Each row comes from the steps of one walk. Every step used is in the known rows, and no mark comes twice. Write the walk behind each row, first mark first.
Known rows:
D > Y > A > J: [ 2.75  4.53 -1.38  0.29 -1.17  1.76  0.89  1.54 -1.94  1.10 -1.18 -5.02
  0.16  6.82 -3.63  1.03  2.01  1.82  0.17  2.78 -1.49  1.59]
D > A > J > Y: [ 2.05  4.84  1.64 -1.19  4.25  1.40 -1.32 -0.14 -4.03  1.10 -1.14 -4.78
  0.70  5.21 -3.76  2.18  2.09  2.91 -0.10  1.90 -1.11  1.73]
A > J: [ 4.32  4.17  0.26  0.00  1.89  2.97 -0.17  1.07 -4.24  2.04  0.97 -4.81
  0.24  4.90 -3.03 -0.02  0.81  3.05 -0.05 -0.99  0.05  2.47]
U > J > D: [ 5.04  4.05  1.69  0.65  1.99  1.75  3.42 -1.10 -4.80  5.13  0.76 -2.30
 -0.32  2.98 -3.16  2.26  1.72  1.16  0.72  1.02  0.58  0.65]
U > J > Y > A: [ 3.91  4.03  0.61 -0.52 -0.05 -0.63  4.05 -0.71 -2.12  2.75  0.28 -1.43
 -0.23  4.62 -5.00  1.98  2.39  0.51 -0.54  2.57 -0.30  2.66]
Y > A > J > D: [ 3.72  4.34 -0.37  0.34 -0.11  2.08 -1.02 -0.40 -1.60  1.72 -2.44 -5.24
 -0.07  3.22 -4.32  2.92  1.04  1.82  0.00  4.15 -1.00  1.24]
A > J > Y > D > W: [ 3.85  1.97  1.97 -1.12  2.65  1.16  0.40 -2.34 -3.96  0.91 -0.03 -5.79
  0.03  1.28 -2.67  2.56  2.79  2.24  0.17  2.67 -3.42  3.43]
D > W > A > J: [ 3.66  2.17  0.52 -0.51  2.92  3.45 -2.44 -0.44 -1.55  2.46 -0.31 -3.61
  2.46  3.29 -2.78  0.65  1.55  3.21  1.23 -0.31  0.84  1.42]
D > W > A > J > Y: [ 2.73  2.93  1.46 -1.83  3.15  1.62 -2.26 -0.86 -1.51  1.36  0.05 -3.40
  1.56  2.36 -3.47  2.08  2.17  3.07  1.00  0.70  0.26  1.77]
U > J: [ 5.39  3.81  1.46  0.43  2.03  1.98  3.87 -0.22 -5.08  4.76  1.96 -2.06
  0.39  4.86 -3.18  0.03  1.73  1.29  0.29 -1.14  0.90  2.08]
A > J > Y > D: [ 3.80  3.96  2.34 -1.14  2.67  1.01  0.90 -1.67 -4.13  0.52 -0.32 -5.54
 -0.31  2.95 -2.73  2.08  1.20  1.99 -0.35  1.69 -3.11  4.03]
W > Y > A: [ 5.13  3.41 -0.75  2.19 -0.37 -0.26  3.93  1.67 -2.45  2.84 -0.26 -1.28
 -0.23  5.51 -4.67 -0.02  2.18  1.96  0.75  1.85 -3.58  1.67]
U > J > D > W > A: [ 4.35  2.01  2.07  0.16  2.81  2.37  1.46 -2.72 -1.87  5.60 -0.29 -1.18
  1.86  1.11 -2.33  2.22  2.56  1.24  2.14  1.64  1.29 -0.45]
W > J > D: [ 5.04  4.09  0.92 -0.32  2.32  1.38  0.89 -0.54 -3.92  3.88 -0.01 -2.54
  0.97  3.40 -3.24  1.97  1.51 -0.52  0.78  0.93 -1.84  0.50]
Y > A > J: [ 3.95  3.87 -1.07  0.51  0.00  2.64 -0.45  0.89 -1.81  1.29 -1.34 -4.53
  0.38  4.91 -4.30  0.62  0.68  1.62  0.00  2.21 -0.41  2.40]
Y > A: [ 5.52  4.17 -1.29  1.37  0.30  1.63  2.50  0.90 -2.32  3.19 -0.07 -3.67
  1.08  5.27 -4.36  0.02  1.97  1.76 -0.21  1.54 -0.09  2.29]
W > Y > A > J > D: [ 3.56  3.91  0.39  1.25 -0.63  0.45 -0.05  0.29 -1.63  1.15 -2.78 -2.86
 -1.24  3.36 -4.46  2.91  0.85  2.19  1.02  4.38 -4.22  0.60]
U > J > Y: [ 4.53  4.26  2.09 -0.63  2.21  0.05  4.15 -0.52 -4.27  3.70  2.58 -1.68
 -0.27  4.48 -4.06  1.40  2.05  1.29 -0.05  0.03  0.39  2.43]
U > J > Y > D > W > A: [ 4.22  1.61  3.24 -1.52  3.47  0.26  2.81 -3.65 -2.13  3.88 -0.08 -0.99
  1.63  1.12 -2.08  1.73  3.33  0.84  1.01  1.90 -1.49  1.91]
D > Y: [ 4.42  4.71 -0.53  1.23  1.31  1.19  4.67  2.04 -4.38  4.25  2.06 -4.88
  0.84  7.08 -2.82 -0.20  3.18  2.03  0.67 -0.80 -0.72  1.39]

Write each row's walk:
[ 2.32  4.90  1.12 -0.42  1.39  2.31 -0.92  0.09 -1.39  2.34 -1.92 -4.94
  1.40  5.12 -2.13  2.67  1.47  2.54  1.52  1.09 -0.18 -0.53] -> W > A > J > D > Y
[ 3.74  4.07 -0.42 -1.51  0.83 -1.09  1.78  0.67 -1.63  1.58 -0.48 -1.35
  0.59  5.13 -5.40  1.52  1.94 -1.25 -0.52  2.90 -2.84  2.70] -> W > J > Y > A
[ 3.82  2.61 -0.37  0.22  0.28  2.24 -1.48 -1.15 -1.69  1.92 -2.55 -5.11
  0.22  1.51 -4.06  3.14  2.28  2.52  0.55  4.98 -1.42  1.11] -> Y > A > J > D > W
[ 3.35  3.38  2.59 -1.56  3.09  1.42 -0.95 -2.23 -1.16  0.59 -1.60 -4.56
  1.61  2.70 -2.60  1.63  0.87  1.94  0.75  1.40 -1.81  2.88] -> W > A > J > Y > D
[ 4.30  4.65 -0.61  0.19  0.69 -0.67  3.16  0.28 -1.96  2.32  0.20 -3.50
  0.11  4.53 -5.41  1.58  2.75  1.61 -0.54  2.66 -0.60  2.81] -> J > Y > A
[ 2.87  4.80  0.64  0.44  1.29  1.82  0.38  0.39 -3.77  2.50 -0.41 -5.81
 -0.27  5.09 -2.32  2.79  1.59  2.59  1.13  1.69 -1.34  0.27] -> A > J > D > Y
[ 4.41  3.51  3.31 -0.35  2.25  0.21  5.01 -2.59 -4.55  3.03  1.17 -2.50
 -0.19  2.69 -2.30  1.65  2.62  0.54 -0.33  1.06 -2.05  3.36] -> U > J > Y > D
[ 5.39  1.81  0.03  1.58  2.36 -0.19  4.32  0.57 -4.85  3.84  1.88 -1.46
  0.28  3.35 -3.28 -0.03  3.41  2.63  1.64  0.26 -3.41  0.94] -> D > W > Y
[ 2.94  4.27 -0.72 -0.35 -0.63 -0.17  1.94  0.68 -1.38  3.12 -2.03 -2.31
  0.77  5.69 -3.94  2.80  2.49 -1.63  0.53  4.49 -3.62 -0.06] -> W > J > D > Y > A
[ 3.34  4.71  1.03 -1.10  2.43  0.87  0.22  0.45 -4.13  0.70  1.23 -4.71
 -0.33  4.42 -4.16  1.81  1.31  3.26 -0.25  0.18 -0.48  2.79] -> A > J > Y
[ 2.90  4.29  0.91 -0.08  4.55  3.52 -1.69  0.40 -3.84  2.21 -1.61 -4.90
  1.13  5.49 -2.60  0.56  1.88  2.79  0.40  0.45 -0.89  1.64] -> D > A > J
[ 3.06  3.42  1.92 -0.11  4.59  3.56 -0.81 -1.38 -4.12  2.01 -2.83 -5.68
  1.16  4.00 -1.51  0.85  1.68  1.97  0.91  2.37 -2.85  2.31] -> Y > D > A > J
[ 3.91  4.60 -0.93  1.33 -1.11  0.40  3.74  0.48 -2.09  3.92 -1.48 -4.94
  0.28  5.40 -3.69  2.60  3.07  1.39  0.81  3.89 -1.80  0.40] -> J > D > Y > A
[ 5.82  2.87  0.48  1.08  2.98  1.43  2.34 -0.92 -4.27  4.91  0.95 -4.50
  0.58  1.10 -3.20  1.76  3.27  2.42  0.55  1.46 -0.39  0.55] -> J > D > W
[ 4.81  1.74  2.21  0.94  2.30 -0.21  3.97 -1.55 -4.09  5.05  0.74 -0.09
 -0.66  1.22 -3.20  2.65  2.76  1.47  1.86  1.93 -3.39 -0.55] -> U > J > D > W > Y
[ 5.02  2.18  1.79  0.38  2.50  1.56  3.20 -1.95 -4.60  5.50  0.83 -2.66
  0.32  1.06 -2.88  2.30  2.90  1.16  0.82  1.21  0.38  0.27] -> U > J > D > W
[ 4.90  2.66  0.57  0.45  3.56  2.01  0.80 -1.46 -1.83  5.35 -0.47 -3.56
  2.50  1.20 -2.83  1.98  3.21  2.46  1.95  1.04  0.47 -0.42] -> J > D > W > A
[ 3.84  4.05  2.34 -0.13  4.79  0.21  2.89 -2.24 -4.34  3.00 -1.41 -5.42
  1.39  3.57 -2.27  1.67  3.40  1.61  0.25  2.45 -3.34  2.75] -> J > Y > D > A
[ 3.70  4.73  0.61 -0.28  1.39 -0.16  2.42  0.79 -3.66  4.25 -0.19 -2.64
  0.87  5.48 -2.56  2.30  2.27 -0.74  1.17  1.40 -3.09 -0.15] -> W > J > D > Y
[ 4.45  3.56  1.81  0.80  4.89  2.63  2.51 -1.45 -4.79  4.24 -1.69 -5.00
  2.06  4.05 -1.76 -0.28  3.31  1.36  0.87  1.63 -2.72  2.22] -> Y > D > A
[ 3.64  2.55 -0.58 -2.05  1.03 -1.30  1.28 -0.30 -1.66  2.09 -0.26 -1.29
  0.94  3.16 -5.10  2.14  3.06 -1.00 -0.14  3.53 -2.82  2.10] -> D > W > J > Y > A
[ 4.18  4.53  1.26  1.09  4.82  2.21  1.51 -1.05 -4.43  5.03 -1.76 -4.81
  1.65  3.48 -2.51  1.98  2.75  1.94  0.99  2.26 -0.69 -0.16] -> J > D > A
[ 5.48  1.63  1.31  0.34  3.48  2.47  2.06 -2.14 -2.18  4.43 -0.59 -3.91
  2.92  1.61 -1.69  0.05  3.24  1.75  1.60  0.84 -1.12  2.21] -> Y > D > W > A
[ 3.46  4.35  1.39 -0.85  4.53  1.44 -0.32 -0.60 -3.66  4.50 -2.27 -2.44
  2.00  4.01 -2.74  2.04  1.94 -0.66  0.98  2.53 -2.38 -0.44] -> W > J > D > A
[ 4.10  2.15  1.39  0.88  2.11  0.67  0.18 -0.80 -4.14  2.24 -0.63 -3.19
 -0.86  1.27 -3.50  2.57  1.85  3.02  1.82  2.66 -4.28 -0.18] -> A > J > D > W > Y
[ 4.27  4.29  1.31  0.36  2.30  2.58 -0.74 -0.29 -4.36  2.28 -0.27 -5.43
 -0.24  3.33 -3.25  2.33  0.71  2.88  0.37  1.21  0.06  1.33] -> A > J > D
[ 4.45  1.94  0.92  1.50 -0.14 -0.47  3.73 -1.25 -2.18  4.30 -1.15  0.39
 -0.91  1.31 -3.86  2.90  3.21  0.55  1.49  5.03 -3.83 -0.26] -> U > J > D > W > Y > A
